Each row was made from one small tree. The marks that hang from a mark follow it in brackets, in alphabetical order. Every link used is in the known rows. Write each row's tree.
(in the rows, 128 means zero)
Known rows
K(J): [132  89 143 148 112 128 121 148 110 110 119 130 139 128 121 142 121  88]
S(F(K) H): [120 140 132 136 118 113 109 158 138 104 119 104 113  97 113 154 144 115]
K(F(S(H)) J): [ 84 151 164 154 113 135 136 140 125 136 116 100 141 117 132 139 144 115]
W(F J): [117 156 104 145 159 128 124 127  95 134 144 120 127 111 125 133 139  91]
K(F(S(H)) J(W)): [ 90 201 141 154 115 128 124 135 116 123 115  88 132 139 135 147 128  97]
S(J): [122  42 106 153 118 123 129 149 127 110 123 116 161 105 102 143 133  88]
F(K(J(W)) S(H)): [118 168 131 146  92 121 104 151 139 112 110  85 107 140 133 142 114  77]
S(H J(K W)): [125  74  65 156 114 118 115 155 148 103 124  83 137  96 108 142 106  74]
K(J(W)): [135 133 120 149 115 121 111 144 105  99 116 117 130 148 126 148 104  70]
W(H(K(F))): [127 155 182 165 146 119  91 150 102 140 122 114 124  98 116 166 153 126]
H(K S(F J(W))): [ 95  82 136 141 125 111  88 153 140 108 124 100 155 115  95 209 123  87]
J(K(F(S))): [122 131 138 155 121 132 117 137 146 165 114  85 120 132 113 153 166 155]
J(K(F(S(H)))): [105 140 129 157 123 133 125 138 151 157 123  74 119 109 117 144 160 148]
H(K): [132 119 134 153 127 124 101 143 124 128 130 107 128 109 110 170 136 109]
F(K S(H J)): [105  74 121 150  95 124 122 156 164 121 116  87 136 101 111 133 144  96]
S(F): [119 107 131 141 131 118 126 147 118 115 119 111 139 123 108 164 153 119]
K(J(W(F))): [124 162  94 144 129 131 107 135  91 122 130 109 124 137 128 137 121  67]
H(S(F)): [106  86 168 137 133 114 120 138 126 116 129 115 141 129  98 174 152 122]
W(F(K S) H J): [123 158 158 151 142 119 103 145 111 153 124 108 100 118 129 127 160 102]

Write each row's tree
[120   4 100 143 115 123 115 172 149 119 113 109 155  92  97 169 140 114] | S(F J(K))
[112 145 129 157 127 124 117 143  92 143 118  96 125 148 127 134 143  74] | K(J(W(F(S) H)))
[100  62 112 157 117 125 115 158 139 113 133 100 154  70 106 159 124  82] | S(H(K) J)
[116 159 149 152 137 130 116 138 137 158 118 101 120 127 125 158 149 145] | W(J(K(F(S))))
[110  87 130 152 121 114  86 142 140 114 132  98 148 113  96 187 109  74] | H(K S(J(W)))
[103 171 163 157 128 133 106 136 134 162 121  90 128 124 116 177 167 143] | H(K(F(S)))
[127  65 115 155 122 131 108 156 144 134 118 108 147  91 105 152 139 126] | S(J(K(F)))
[131 111 160 143  87 128 102 155 140 129 104 109 117 141 124 145 134 106] | F(K(J) S)
[133 152 142 150 148 127 104 142 124 133 124 119 119 106 125 152 127 132] | W(J(K(F)))
[109 167  59 153 131 130 119 132 140 157 135  52 106 125 118 134 149 104] | J(K W(F(S(H))))
[106 109  88 158 120 119 103 152 134 101 130  86 144  88 111 164 106  61] | S(H(K) J(W))
[ 98  73 194 136 115 122  91 157 128 120 123 127 146 114 107 204 130 106] | H(K(J) S(F))
[124  60  81 155 104 123 117 153 159 134 111  73 140 139 104 156 131  95] | F(S(J(K W)))
[132 164 144 163 133 116 104 146 125 150 107  76 110 146 117 153 154 132] | J(K(F(S)) W(H))
[146 136 137 151 135 117  93 148 102 138 127 111  99 100 115 123 159 103] | W(F(K) H)
[ 83  62 118 147 121 122 116 168 141 110 125 101 160  65 103 182 137  92] | S(F H(K) J)
[ 95 170 111 159 131 123  97 147 129 113 127  88 144  83 116 169 118  86] | S(H(K(F)) J(W))
[140 113 153 148 119 124  88 162  96 131 120 129 107 102 126 123 139  86] | W(F(K(J)) H)
[111  83 134 156 130 105  96 174 114 105 111 103 151 104 104 193 130  77] | S(F J(W(H(K))))
[113  79 186 146 112 125  90 147 127 123 130 128 139 117 109 181 116  94] | H(K(J) S)
